Each row was made from one walk, in order. Every step used is in the known rows, and no mark comes twice. Write each row's walk.
Known rows:
maku-diti: [ 19  14   5   8 -26  -2  11  27   1  -4  27 -16  14   9 -16  -4  -7  13
   9  -6  16  20   1 -12  14 -17  20 -31  -4 -13  31  44  32   8 -31]
nadi-gupa-bovago-nogolo-diti-maku: [ 11  19  15   3 -35 -22  33   2  19  -5  47 -19   3  47  -2   0 -12   6
 -36  23  27 -25  35  -8  97  63  11 -24 -23   0  23  46  14 -36 -26]
nadi-gupa-bovago-gute-diti-maku: [ 22  34   8  15 -16  -6  29  26   8 -17  25   5  24  19 -16   0  -2   9
   0  19  28 -24  20  -7  50  50  14 -32 -30   1  12  51   6 -27 -24]
gupa-nadi-redudip: [ 22  22   2  -7 -33   2   8  32   8 -17  16  16  37 -18 -11 -15 -17  10
  18  17  16  31  -4 -20  14 -16  27 -52 -28  -5   2  49  29  10 -30]
gute-diti-maku: [ 19  14   5  17 -34  -7  27  18   8   2   8  -4  10  21 -14  -8  -6  24
  31   8  22  23   6  -5  23  10  15 -51 -16 -11  27  61  12   5 -21]
gupa-bovago-nogolo-diti: [ 12  10  12   4 -14  -9  22  14  25  12  45 -34  19  -1   6   3 -11   9
 -18  13  25 -17  31  -7  91  50   8  -9   7   2  19  33  30 -19 -39]
bovago-nogolo-diti: [ 12  13  13   2 -33 -11  25  12  19  12  37 -33  12  17  -9   0 -10  14
 -14  10  21  -3  21  -3  64  11  11  -1   4   0  22  40  31  -5 -30]
tatog-bovago-gute-diti: [ 25  49   6  17 -20   5  16  45   6  -1  21  -5  33 -17 -34  -3   7  14
 -14   3  21 -13  10  -8   8  16  15   9 -11   6  20  44  21   1 -37]
logu-zatikid-maku-diti: [ 12   8   5  25 -37  -4   1  36  -8 -31  60 -14   0 -12 -29  -7  23   4
  -2  -7  15  -8   1 -18  -1  13  28 -21 -25 -19  24  43  28  20 -35]
tatog-bovago-nogolo: [ 20  29  13   2 -23  -3  13  34  16   4  41 -23  24 -12 -12  -5   7  12
 -36  13  15   6  19 -18  44  13  12   9  -1   0  26  39  27  -7 -43]
nogolo-diti-maku: [ 15  18   4  10 -53 -10  23   8   9  -2  23 -13   3  36 -16  -8 -17  15
  -4   3  27   5  13  -3  37  12  18 -30  -9  -3  39  55  22  -1 -20]
bovago-nogolo-diti-gute: [  6  15  10   4 -38  -1  22  20  18  15  32 -37   6  10 -22   4  -8  20
 -25  -7  19   2  13  -1  42  24   0  -1  -7  13  23  41  29  -2 -26]
nogolo-diti-gute: [ 12  15   7   4 -44   6  17  25   9  -3  29 -28  14  14 -29   0 -12  20
 -16 -13  19  12   0   0  17  15  -3 -12  -3   5  32  46  31   2 -28]
maku-diti-gute: [ 15  14   3  10 -32   9  10  36   0  -2  21 -19   6   4 -28  -1  -5  18
  -3 -20  13  21  -8 -11  -7  -5   9 -36 -14  -3  34  47  28   7 -26]
bovago-gupa-nadi-gudeb: [ 25  14   8   4 -17  -1  10  35  11  -1  21  12  28 -31 -16 -17 -11   9
  47  15   9  17   2  -2   7   0  30 -38 -25   1  14  48  36  16 -34]
zatikid-gudeb-nadi-gupa-bovago: [ 10  10  20 -15 -37  -3   5  24  11 -32  70 -14  44  40  -8 -13   4   7
  -6  28   3   1  17  25  89   9  12 -15 -10   1   9  38  30 -30 -40]
zatikid-maku: [ 20   2   7   3 -30   1   7  32  -3 -30  48 -10  22  -3 -19  -8  12  10
  11   5  12  27   1 -19  16   5  19 -25  -3 -12  22  45  37   5 -36]
tatog-bovago-gute-diti-nogolo: [ 25  45  12  18 -31  -1  17  32   7   9   9  -8  22 -12 -33   3  -1  16
   3  -2  24 -35   4 -12  17  44  30   0 -13  17  24  47  17   7 -37]
diti-gute-bovago-gupa: [ 17   7  19  15 -17   6  14  36   6   0  37 -12  14 -19 -16 -14  -3  21
  18   1  11  -2  -6 -15  -8  29   3   1 -14   2  30  35  47  10 -43]
zatikid-gudeb-nadi: [ 10   6  14  -8 -46   3   2  28   7 -10  50 -21  36  30 -18 -16   5  17
  12  13   5  17   8  26  56 -31  19  -9   1   2  18  41  35   2 -32]
nadi-redudip: [ 17  15   7  -3 -31   2  11  26   9 -15  22  -6  28 -10  -9 -11 -12  10
  18  13  11  22   1 -15  29 -27  20 -34 -10 -10  19  45  29   1 -31]
zatikid-maku-diti: [ 18  11   5  12 -32  -5   5  32  -9 -20  43 -10   6  10 -26  -6   8   7
  10  -7  13  14   2 -22   6   2  31 -38 -16 -15  29  45  36  11 -29]
diti-nogolo-bovago: [ 23  -7   7   2 -13  -3   7  10   8  10  17 -32  18  -5  -3   2 -31  17
  26  -2  19 -13  -5  -8  49  26  29 -13  13   6  33  51  32   3 -35]
nogolo-bovago-gute-diti: [ 24  17  -2  16   6   5  17  28   8  14   9 -21  35 -14 -22   5 -20  16
  24  -2  23 -25   4   2  31   5  17  10  -1   9  14  46  22   0 -25]
nogolo-diti: [ 16  12   8   2 -41  -5  19  16  10  -5  37 -21  20  18 -15  -5 -16  14
  -3   3  20  11   8   0  37  -3  10 -11   6  -6  30  45  33   0 -33]
gute-bovago-gupa: [ 20   6  20  12 -11  -5  17  29   7  -3  45  -6  21 -13  -6 -18  -3  16
  27  15  13  -4   0 -14  14  16  14   3  -5 -11  26  34  49  10 -48]
gudeb-nadi: [ 14   4   8   3 -43  -3   7  28  12 -11  42 -20  32  14  -9  -7 -18  12
  12  10   6  23  -5  10  47 -47  17 -25   3  -7  21  51  30 -12 -38]
tatog-bovago: [ 25  29   8   4 -32   5   7  38   7 -14  36 -12  29  -6 -19  -8   2  12
 -28   6  12  21   6 -16  17   3   9  -5   3  -4  34  45  28  -2 -46]
gupa-bovago: [ 22   4   6   3  -7   7  10  29  12 -14  39 -19  35 -24   3  -3  -5  10
   1  12  18  18  13 -11  54  27   4 -28  14 -10  22  38  32 -16 -46]
zatikid-logu: [ 15  -2  11   5 -18   1   8  32  15 -17  25  -7  29 -15  -9 -10   2  13
  -4   7  14  15 -13 -11  33   5   8 -11  17 -15  31  39  34  -9 -42]
logu-zatikid-gudeb-nadi-redudip: [  0  15  14   2 -56   1  -6  30  12 -24  57 -17  28   3 -19 -22  16   9
  10  20   4 -13   5  22  54 -31  28 -10 -27   0   7  40  22  11 -30]
nogolo-bovago-tatog: [ 17  -8 -15   9   4   7   5  23   9   3  26 -33  26 -19  -7   1  -6  13
  23  13  18  -7  -1  -8  51  -3  -2   5  21  -2  37  43  30  -8 -34]
nadi-gudeb: [ 19  11   6   1 -34   1   8  31   9  -4  20 -13  26 -12 -16  -6  -5  12
  35   8   4  19   2   4  21 -49  16 -27   3  -7  28  44  39   5 -32]

Which walk is each row?
[ 29  -4   9   5   6  -4  11  16  12  12  17  -6  21 -22  -1  -9 -36  14
  37   5  22 -16  -5 -16  32  77  41 -23 -17  12  19  53  29  12 -39]  diti-nogolo-bovago-gupa-nadi
[ 30  38   9   7 -22  -2   4  46  11  -2  26  16  29 -35 -24 -20  -1   6
  11  13   8   2   6 -10  -1  21  29 -18 -33   7  20  46  33  16 -44]  tatog-bovago-gupa-nadi-gudeb
[ 28  45   5   8 -25  11   6  47   3 -12  32  -9  39 -19 -30  -4   5   7
 -39   2  21  -9   9 -15  12   3  16  16   1   8  27  38  30  -9 -40]  tatog-bovago-gute
[  7  15  20   7 -40 -19  24  13  16  19  41 -29  10  18  -8  -3  -9  18
  -2  17  21 -25  13  -8  51   0  11  18  -1  -1  24  29  49   3 -38]  gute-bovago-nogolo-diti
[ 20  22  11  14 -25  -1  22  23   7  11   4 -12  19  -3 -22   5  -6  18
  39  -1  24 -23  -1  -5  23  24  29 -18  -5  10  15  47  21   9 -29]  bovago-gute-diti-nogolo
[ 16  -2  -9  11   0  10   7  33  12 -13  41 -20  31 -27   6   0  10   8
  20  23  20   4  13 -15  66  24 -10 -22  21  -7  30  33  30 -19 -47]  gupa-bovago-tatog
[ 20   1   5  10 -15  -7   7   9   4  18  10 -33   2   8  -9   3 -32  14
  27 -17  19 -29  -7 -13  37  22  40 -25  -3   4  38  52  30  10 -28]  maku-diti-nogolo-bovago
[ 15   1   7  18 -35   3   1  37  -3 -40  66 -16  16 -25 -22  -8  25   8
  -2   7  13   6   1 -15  10  15  18  -7 -10 -18  17  41  29  13 -42]  logu-zatikid-maku
[ 15   2  -4   0  -7   2  14  29  11 -30  53 -10  31  -3   2   0  11   3
   5  32  14   1  11 -12  69  23 -13 -21   9 -10  25  37  24 -34 -45]  nadi-gupa-bovago-tatog
[ 17  21  11  20 -23   0  12  42   1   6  25   9   8 -13 -24 -15 -10  19
  24  -9  18  -8 -14 -25 -34  38  21 -29 -49   2  19  38  45  28 -36]  maku-diti-gute-bovago-gupa-nadi
[ 17   8  10   7 -37  -7  12  16   1   7  18 -18  -1   9 -14   0 -14  14
  27 -10  17  -4  -5 -16  25  12  35 -43  -5  -3  35  49  30  14 -31]  maku-diti-nogolo
[ 13  13   3  13 -38   5   5  41 -10 -18  35 -15  -1   0 -38  -3  10  13
  -2 -23  12  15  -8 -19 -18  19  21 -38 -27  -2  30  47  31  15 -25]  zatikid-maku-diti-gute
[  6  18  13 -11 -54   0  -2  26  10 -11  40 -11  36  24 -17 -22  -3  11
  24  18   3   8   5  18  58 -40  29 -24 -19   5  12  43  32   3 -26]  zatikid-gudeb-nadi-redudip
[ 24  55   4  25 -36   0  21  36   4   1  11   2  18   3 -35  -5   9  15
 -15   2  30 -19  15 -13   8  27  22 -12 -25   9  28  53   9  -2 -24]  tatog-bovago-gute-diti-maku
[ 21  23  17   7 -12  -6  25  22  11  -7  26  -4  27   4 -14   8  -6   9
  20  13  22 -39   9  -7  58  62  23 -23 -15  10   6  45  15 -22 -36]  nadi-gupa-bovago-gute-diti-nogolo
[ 25   6   8   2   0  -6   8  13  13  12   8   1  18 -31  -2 -14 -40   9
  46   8  20 -28  -5 -24  37  63  52 -37 -38  15  12  57  26  14 -32]  diti-nogolo-bovago-gupa-nadi-redudip
[ 15  35  14   4 -39 -11  19  22  19  13  43 -30  12  12 -18  -3  -1  12
 -48   9  20 -17  25 -10  56  28  13  19  -5   6  30  39  29  -8 -38]  tatog-bovago-nogolo-diti
[  8   1  -3   3 -24  -5   8  28  16 -31  66 -18  34  12   0  -1   0   2
   7  34   7 -12   3   5  95   0  -5 -23  -1  -5  23  44  22 -45 -44]  gudeb-nadi-gupa-bovago-tatog
[ 13  -3 -12  17 -10  -3   6  11   3  22  11 -34  -2   1 -11   6 -16  12
  46  -5  22 -44  -9 -17  50  25  24 -20   5   5  49  46  26   3 -29]  maku-diti-nogolo-bovago-tatog
[ 18   6  13  10 -30  -7  24  15  11   9   9 -15  11   3 -10   0 -12  25
  52   3  17   7  -4  -6  31  24  23 -40  -1  -3  21  55  21  11 -34]  gute-diti-nogolo
[ 25  25   9  -2 -10   5  15  35   7 -32  50  -4  45  -4 -13   2  -2   0
 -24  18  20 -12  15  -7  50  23   8  -5  -3   1  11  35  27 -37 -41]  nadi-gupa-bovago-gute
[ 14   6  14  -4 -30  -9  10  27  16 -33  63 -15  39  18   2  -5 -16   3
 -10  24   5   4   3  10  82  -6  12 -28  -7  -7  13  49  25 -41 -45]  gudeb-nadi-gupa-bovago
[  8  10  20 -18 -54  -5   8  24   5 -30  64 -11  37  61 -23 -17   5  13
  -4  23   1  16   6  30  59 -32  16  -8 -11  -1  12  44  31 -17 -32]  zatikid-gudeb-nadi-gupa
[ 23  25   4  17   1   7  20  37  13  -1  22 -10  40 -24 -12   4   0  11
  19   9  26 -14  16  -5  45  31   9 -16  -1   3   7  38  21 -10 -36]  gupa-bovago-gute-diti
[ 15  20  15  12 -36  -4  19  31  10   6  34   2  13  -4 -25 -15 -18  21
   9   1  22 -17  -6 -11 -11  58  12  -8 -36  10  16  38  45  23 -37]  nogolo-diti-gute-bovago-gupa-nadi
[ 12  14  18  -5 -21 -17  28  11  23  -8  59 -25  20  26   1   3 -10   5
 -31  23  21 -22  30  -5  95  49   3  -6  -9  -1  12  36  26 -35 -38]  nadi-gupa-bovago-nogolo-diti
[ 20  12  14  11 -20   5  12  42   6  -3  31  10  24 -24 -19 -17  -6  21
  21   6  17   4 -13 -21 -24  44  10 -16 -33   4  11  38  46  20 -44]  diti-gute-bovago-gupa-nadi
[ 27   3   6  13   1 -10  10  15   7  22  12  -7   3 -10  -8  -8 -39  12
  41 -10  23 -31  -6 -21  23  73  53 -35 -33  10  24  54  28  19 -32]  maku-diti-nogolo-bovago-gupa-nadi
[ 14   7  13  -6 -46 -12  12  25   9 -29  57 -10  33  40 -14  -7 -16   8
  -3  19   1  20  -7  14  54 -44  15 -21  -9 -10  16  55  27 -30 -36]  gudeb-nadi-gupa
[ 11  16   7   0 -49  -5   5  27  14 -14  32 -13  30   8  -8 -12 -25   8
  19  16   4  10  -6   4  53 -55  29 -37 -15  -4  16  54  27 -11 -30]  gudeb-nadi-redudip
[ 27  14  -2   6   2  10   6  29   5   1  23 -27  40 -18 -17   3 -21   9
  -1  -3  23 -18   3  -4  34  -4  19  19  10   9  22  40  32  -9 -30]  nogolo-bovago-gute
[  3  13  -5  24 -33   8   7  39  -3   5  24 -18  -1  -8 -28  -1  13  19
  28  -3  16 -19 -16 -22  -7 -10  -7 -12  -9  -3  44  31  42  15 -32]  maku-diti-gute-bovago-tatog
[ 28   8   8   2  -8   3  14  33   8 -11  34  11  31 -27  -8 -17 -10  13
  20  15  18  29   3 -16  11  33  21 -31 -20  -5  10  48  30  10 -42]  bovago-gupa-nadi
[ 14   9  12   8 -37   8  10  39   3  -6  29 -16  20  -7 -20  -6  -2  24
  10  -1  12   9 -16 -14 -12 -10  -3  -5  -4  -2  28  37  48  11 -40]  diti-gute-bovago
[  3   9  -6  30 -36   2   1  43 -13 -12  42 -13  -7  -3 -38  -3  28  14
  30  -5  14 -26 -16 -30 -19  13   5 -16 -24  -3  42  30  49  18 -31]  zatikid-maku-diti-gute-bovago-tatog
[ 21  32   1  22 -28   1  27  25   4   2   3  -1  18   7 -27  -3  -1  18
  20   4  30  -3  11  -6  13   6  21 -29 -20   2  21  54  11   3 -16]  bovago-gute-diti-maku
[  8  18  14  11 -51  -2  16  27   6   3  32 -23  12  16 -28  -3 -12  23
  -5  -5  18 -12  -9  -6   2   6  -1   4  -7   5  33  36  47  13 -35]  nogolo-diti-gute-bovago
